Each row was made from one small tree. The marks that hang from a mark follow it in brackets, in the order of their numbers. Every link used is in the known rows. Write each row's tree.
Known rows
j_375{j_604{j_26{j_8 j_931 j_966}}}: [ 2.924 -1.414 -1.661 -3.123  3.020  3.548  2.047  1.809 -0.183  0.287
 -2.931 -0.022 -0.026  0.824  2.463  1.863  1.324  1.488  0.610 -3.115
 -0.671  5.059 -5.160  2.191  3.405]
j_931{j_881{j_8{j_26{j_604 j_966}}}}: [-0.173  0.761  4.904  1.862  3.934  0.596  5.083 -1.146 -1.383  3.843
 -2.034 -5.661  4.830 -1.930  3.468 -2.085  0.846  1.379 -1.609 -3.839
 -1.940  0.797  2.337 -2.309  0.903]
j_690{j_966}: [-0.807  4.900 -1.899 -2.808  1.441 -0.881 -5.670 -4.765  0.914 -2.714
 -2.407 -0.970 -2.924 -0.961  7.305  2.526 -0.888 -4.157  3.262  0.460
  0.406 -1.788 -2.858  0.010 -3.361]
j_931{j_881}: [-3.582  4.387 -0.525  0.285 -0.044  1.091 -1.433 -3.386  0.715  1.342
 -0.885  1.139 -1.126  1.411  3.302 -0.257 -1.136 -3.089  1.662  0.783
 -0.323 -0.466  0.094  1.021 -0.970]
j_966{j_690}: [-0.328  4.438 -4.212 -1.008  0.876 -5.024 -4.612 -1.741  0.306  0.310
 -2.111 -1.370 -3.135 -0.849  4.445 -0.830 -3.834 -3.210  2.772  1.020
  1.192  0.441 -1.107  1.069 -1.187]
j_966{j_604{j_26{j_8 j_931{j_881}}} j_690}: [-1.793 -0.140 -4.691 -4.514 -3.306  1.541  4.621  4.336  3.527  3.878
  1.538 -1.701  0.911  0.609  0.823 -1.856 -2.131 -1.186  0.409  0.001
 -0.126  2.705 -4.670  4.053  3.830]
j_8{j_26{j_604 j_966{j_690}} j_931{j_881}}: [-1.614  1.938  4.598  0.018  0.970 -2.264  4.606  2.313  2.531  1.425
 -3.671 -3.778  2.156 -2.692  2.295 -0.688  0.037  1.486  0.503  2.395
  1.305  1.745  1.097 -0.439  1.614]
j_26{j_8{j_931{j_881}} j_966{j_604 j_690}}: [-4.753 -0.380  1.705 -5.371 -2.503  0.265  4.613  2.178  4.425 -0.181
  0.820 -1.561 -0.710  1.371  0.286 -0.752  1.757 -0.084  1.039  2.588
  2.615 -0.021 -2.357 -0.153  2.363]
j_375{j_604}: [-0.103  5.443 -1.979 -0.803  1.831 -0.339 -5.136 -2.579 -0.466 -0.181
 -3.269  1.018 -4.345  0.214  5.656  1.543 -1.371 -3.531  1.738 -1.367
 -1.515  0.542 -1.965  0.489 -1.419]
j_604{j_26}: [ 2.826  4.342 -2.332 -0.463  3.256 -0.542 -2.065  0.047  1.047  1.427
 -1.199 -1.488 -1.868 -0.267  5.583  1.119 -3.338 -1.196  2.127 -2.575
  0.792  0.716 -1.752  2.585  1.028]
j_26{j_8{j_931{j_881}} j_604 j_966}: [-6.444 -1.291  4.165 -1.540 -1.311  2.502  5.336  1.490  2.330 -1.688
  1.727  0.358  2.374  0.313  1.083 -1.155  3.119  2.612  0.241  0.853
  0.294  2.162 -0.171 -3.351  2.163]
j_604{j_26{j_8{j_931}}}: [-0.792  2.904 -2.499 -3.333  1.543  1.409  1.532  0.563  0.841 -1.945
  1.681  0.515 -1.129  0.429  3.730  1.210 -2.099  1.296  2.366 -1.781
 -0.153  1.375 -2.251  0.249  1.524]
j_26{j_8 j_966{j_690}}: [-0.432 -0.477 -3.097 -1.903  1.450 -3.617 -1.145 -0.912  0.214 -1.866
 -1.078 -1.709 -0.423 -0.409  2.504 -1.260 -1.185 -0.053  2.096 -0.529
  2.244  2.022 -2.370 -0.297  1.014]
j_8{j_26{j_604 j_966} j_931{j_881}}: [-2.877  1.888  6.160  0.907  1.817  1.224  5.675  1.139  2.148 -0.164
 -3.054 -2.699  3.000 -1.268  2.972  1.335  2.006  1.413 -0.572  1.147
  0.433  0.728  1.809 -1.694  1.308]
j_8{j_931}: [-2.964  5.054 -0.594 -1.825  1.235 -0.716 -1.553 -1.940  0.440 -1.968
 -0.380  1.252 -3.687  0.796  4.149  2.117 -0.958 -1.493  2.202  1.959
 -0.386 -0.157  0.712 -2.052 -1.578]
j_26{j_8 j_604 j_966{j_690}}: [-1.730 -2.008 -2.307 -0.785  0.067 -3.797 -0.146  2.503  1.458 -1.351
 -0.631 -3.095  1.532 -2.537  3.227 -2.831 -0.998  1.434  0.950 -1.114
  1.737  3.505 -2.486 -2.056  2.205]
j_881{j_8 j_931}: [-1.516  3.687 -0.137 -2.955  3.323 -1.709 -0.417 -3.256 -5.435  1.195
 -0.207  1.513 -2.344 -0.999  3.390 -1.130  0.860 -2.074  1.962 -1.345
 -4.275  0.721  3.918 -2.927 -2.723]
j_931{j_881{j_8{j_26}}}: [-0.707  4.765  0.533  1.038  3.541  0.967  1.365 -5.718 -3.468  3.281
 -1.657 -2.706  1.579  0.337  3.362 -1.769 -1.063 -1.553  0.099 -2.982
 -3.603 -1.572  2.056 -0.428 -1.228]
j_966{j_604{j_26{j_8 j_931}} j_690}: [ 0.714 -0.122 -6.802 -5.013 -1.802 -0.772  2.328  5.081  2.481  1.679
  0.632 -2.870 -0.553 -0.336  2.521 -0.656 -3.216 -0.973  0.223 -1.392
  0.011  2.708 -5.152  2.861  3.306]
j_8{j_26{j_604} j_931}: [-1.863  4.993  0.676  0.345  1.363 -1.579  1.225  0.888  0.347 -2.222
 -1.603 -2.060  0.221 -2.550  5.739  1.489 -1.492  0.027 -0.191 -0.395
 -1.638 -0.343  1.732 -2.820 -0.407]
j_8{j_26{j_966{j_604 j_690}} j_931{j_881}}: [-0.907  2.526  3.645 -3.181  0.330 -1.124  5.141  1.907  4.354  1.701
 -3.668 -4.466 -0.408 -0.310  2.497  1.401  0.373 -1.499  0.466  2.728
  2.278 -1.607 -0.270  1.777  1.055]

Which tree is each row?
[ 2.715  3.890 -1.294 -4.938  1.120  0.812 -2.300  1.179  4.831  0.695
 -1.491 -4.756 -2.935 -1.601  8.633  3.370 -1.945 -4.003  2.471 -2.536
  1.813 -2.232 -5.511  3.136 -0.457]  j_690{j_966{j_604{j_26}}}
[ 0.734  1.819 -4.142 -3.212  0.014  1.355  1.078  2.778  2.763 -0.014
  2.048 -3.149 -0.563  0.430  5.389  0.801 -2.566 -1.244  0.156 -4.985
  0.543 -0.322 -4.671  1.434  2.742]  j_966{j_604{j_26{j_8}}}
[ 2.873 -0.657 -0.417 -1.469  4.226  0.928  1.926  2.101  1.196  1.693
 -3.106 -1.583  0.178  0.597  2.634  2.995 -0.018  0.796  0.899 -0.216
  1.299  3.433 -2.160  1.726  2.418]  j_604{j_26{j_931 j_966}}
[-8.159  1.816  0.698 -1.130 -3.220  2.101  3.352  0.873  1.566 -1.621
  3.006  1.796  1.118 -0.149  2.526 -2.026  1.084  0.350  0.672  0.540
 -1.993  1.523  0.113 -2.926  0.731]  j_26{j_8{j_931{j_881}} j_604}
[ 2.716  3.316 -2.915 -2.702  2.388  1.901 -1.318  1.409  0.070  2.538
 -3.733  0.699 -3.070  0.155  4.571  2.608 -1.480 -1.141  1.525 -1.895
 -2.050  3.988 -3.338  3.425  1.185]  j_375{j_604{j_26{j_931}}}
[-5.857  1.604 -1.532 -1.876 -1.694 -0.293  0.649  1.354  0.309 -3.859
  2.726  0.793 -0.266 -0.776  3.973 -0.391  0.068  1.043  0.844 -0.543
 -1.737  1.649 -0.391 -4.647  0.559]  j_26{j_8{j_931} j_604}
[ 0.969 -0.172  1.070 -3.154  3.571  1.565  3.642  1.714  1.676 -2.056
  0.177 -1.066  0.260  0.708  2.578  1.874  0.325  2.962  2.217 -1.761
  2.089  2.084 -2.425  0.208  2.673]  j_604{j_26{j_8{j_931} j_966}}
[-2.371  3.855 -1.632  0.934  1.213  2.155  2.609 -2.708 -1.223  2.031
 -3.281  0.389  2.136  1.133  1.842  0.896  0.177 -2.606 -0.341  1.505
 -2.891  0.497  0.428  1.258 -0.279]  j_8{j_26{j_931{j_881}}}
[ 2.876  3.190 -3.567 -1.995  2.273  1.982 -1.726 -0.494 -0.098 -0.102
 -1.361  0.109 -1.920  0.231  5.547  0.647 -2.015 -0.463  2.027 -5.427
 -1.005  2.064 -4.827  3.003  1.650]  j_375{j_604{j_26{j_8}}}
[ 2.186 -1.020  1.435 -3.185  3.444  0.141  4.756  1.028 -0.064  7.594
 -1.700 -3.906  1.232 -0.068 -0.092 -2.662 -0.470  1.825  1.279 -0.051
  0.012  5.024 -0.673  2.503  2.295]  j_604{j_26{j_931{j_881{j_8}} j_966{j_690}}}
[-5.540 -3.099 -0.248 -3.200 -2.266  4.171  5.729  1.598  2.446  0.505
  0.768 -0.327  2.153  2.980 -0.423  0.772  3.708 -1.041 -1.373  0.623
 -0.235  1.305 -3.260 -0.317  2.795]  j_26{j_8 j_931{j_881} j_966{j_604}}
[-0.227  1.762 -2.694 -3.747 -2.024  0.155  3.163  4.532  4.670  6.188
 -1.253 -2.474 -1.120  0.276  1.830 -0.765 -2.567 -2.438  0.729  1.463
  0.667  2.410 -3.251  5.100  2.701]  j_966{j_604{j_26{j_931{j_881}}} j_690}
[ 1.962  1.944  3.163 -1.454  7.045 -1.573  3.455 -3.340 -5.547  0.515
 -4.278 -1.929  1.312 -1.851  3.472  0.367  2.302 -0.212  0.702 -2.549
 -2.812  0.316  4.185 -2.094 -1.692]  j_881{j_8{j_26{j_966}} j_931}
[-1.765  3.687  1.645  1.886  2.000  0.501  2.659 -2.194 -1.957  3.698
 -0.922 -3.966  3.528 -2.077  4.258 -3.120 -0.981 -0.369 -1.190 -3.927
 -4.361  0.072  2.315 -2.102 -0.534]  j_931{j_881{j_8{j_26{j_604}}}}
[-1.318 -0.956  1.083  0.984  0.431 -1.687  4.732  2.882  1.523  3.132
 -4.667 -3.557  4.526 -2.393  1.155 -1.176  0.059  0.442 -1.181  1.692
 -0.368  3.949 -0.020  0.932  2.297]  j_8{j_26{j_604 j_931{j_881} j_966{j_690}}}
[ 1.484  2.511  1.508 -3.549  1.964 -3.674  2.787  2.748  3.484 -0.759
 -4.187 -5.836 -1.520 -1.122  4.019  2.807 -0.838 -0.961  0.607  1.344
  2.656 -1.560 -0.636  0.259  0.917]  j_8{j_26{j_966{j_604 j_690}} j_931}
[-6.201 -3.639  0.301  0.042 -1.772  3.238  5.316  2.138  0.707  0.015
  0.558  0.299  4.600  0.590 -0.460 -1.598  3.162  1.828 -1.223  0.526
 -1.183  4.552 -1.549 -2.341  2.976]  j_26{j_8 j_604 j_931{j_881} j_966}
[-5.053 -3.625 -1.135 -1.152 -2.392  0.138  4.252  2.974  1.348  1.232
 -0.252 -0.869  3.949 -0.993 -0.876 -3.603  1.823  1.402 -0.176  2.019
  0.007  5.574 -2.239 -0.930  3.107]  j_26{j_8 j_604 j_931{j_881} j_966{j_690}}
[ 1.357  1.409  3.108 -1.704  3.781 -4.562  3.793  1.618 -1.291  1.328
 -2.523 -6.572  1.305 -4.010  3.751 -1.503 -0.916  2.909  0.177 -1.405
 -0.890  2.096  2.489 -4.045  0.601]  j_881{j_8{j_26{j_604 j_966{j_690}} j_931}}
[ 0.200 -2.326 -1.783 -2.564  0.630  1.395  5.058  2.252  1.587  3.162
 -1.501 -1.159  2.635  0.751 -0.756 -1.941  0.068  1.580  1.446  0.753
  1.785  5.276 -3.701  4.033  4.081]  j_604{j_26{j_8 j_931{j_881} j_966{j_690}}}
[ 3.626  2.360 -1.065  0.381  4.773 -4.710 -0.768 -1.361 -0.037  0.117
 -5.790 -4.560  0.423 -1.725  4.437  0.743 -2.424 -1.223  1.363 -0.096
  2.396  0.249 -0.677  1.665  0.222]  j_8{j_26{j_966{j_690}}}
[-0.232  0.030  1.724 -3.459  0.801  0.910  4.962  1.990  3.140  1.445
 -0.374 -1.507  0.449  0.333  0.738 -1.259 -0.294  2.255  2.837  1.111
  3.436  3.192 -2.594  3.000  3.320]  j_604{j_26{j_8{j_931{j_881}} j_966{j_690}}}
[ 3.735 -0.896 -2.712 -2.260  3.061 -2.218  0.704  1.568  1.558  0.103
 -1.448 -3.379  0.475 -0.820  3.254 -1.001 -3.055  1.380  2.366 -2.502
  3.626  3.008 -4.116  2.985  3.063]  j_604{j_26{j_8 j_966{j_690}}}
[ 0.563  1.955  2.241 -0.375  2.249 -4.785  2.500  3.128  1.924 -0.813
 -4.072 -4.882  1.141 -3.628  4.261  0.507 -1.172  1.467  0.456  0.965
  1.356  1.809  1.113 -1.693  1.030]  j_8{j_26{j_604 j_966{j_690}} j_931}
[ 0.246  2.005 -3.489 -6.167 -1.431 -1.467  2.296  4.807  4.014 -0.046
  2.023 -3.009 -2.601 -0.626  4.079  0.088 -3.210  0.016  2.020 -0.865
  1.530  0.580 -3.737  1.710  2.568]  j_966{j_604{j_26{j_8{j_931}}} j_690}
[ 1.732 -0.166  0.324 -2.650  3.672  0.412  5.090  0.418 -1.543  2.155
 -2.459 -6.233  1.676 -0.089  2.549  1.848  1.393 -0.072 -2.394 -2.800
 -2.729 -0.004 -0.077 -2.512  0.377]  j_881{j_8{j_26{j_931 j_966{j_604}}}}
[ 3.235  0.816  0.226 -5.018  2.403 -0.722  1.365  2.488  1.558 -0.461
 -2.898 -1.718 -2.891 -0.776  3.328  0.883 -0.761  2.307  3.344 -1.233
  2.208  3.938 -4.286  2.536  3.103]  j_375{j_604{j_26{j_8{j_931} j_966{j_690}}}}
[-3.246 -1.179 -0.059 -2.424 -0.836 -3.280  2.013  3.389  1.850 -2.552
  0.134 -2.241  0.175 -2.385  2.507 -1.418 -0.195  2.835  1.458  1.128
  1.401  3.641 -1.171 -3.165  1.885]  j_26{j_8{j_931} j_604 j_966{j_690}}
[-0.612 -1.149 -2.824 -3.902 -0.756 -2.982  0.499  2.293  2.825 -1.526
 -0.343 -4.154 -0.841 -0.281  3.121 -0.549 -0.647 -1.156  0.200 -1.131
  2.704  0.128 -4.186 -0.337  1.888]  j_26{j_8 j_966{j_604 j_690}}
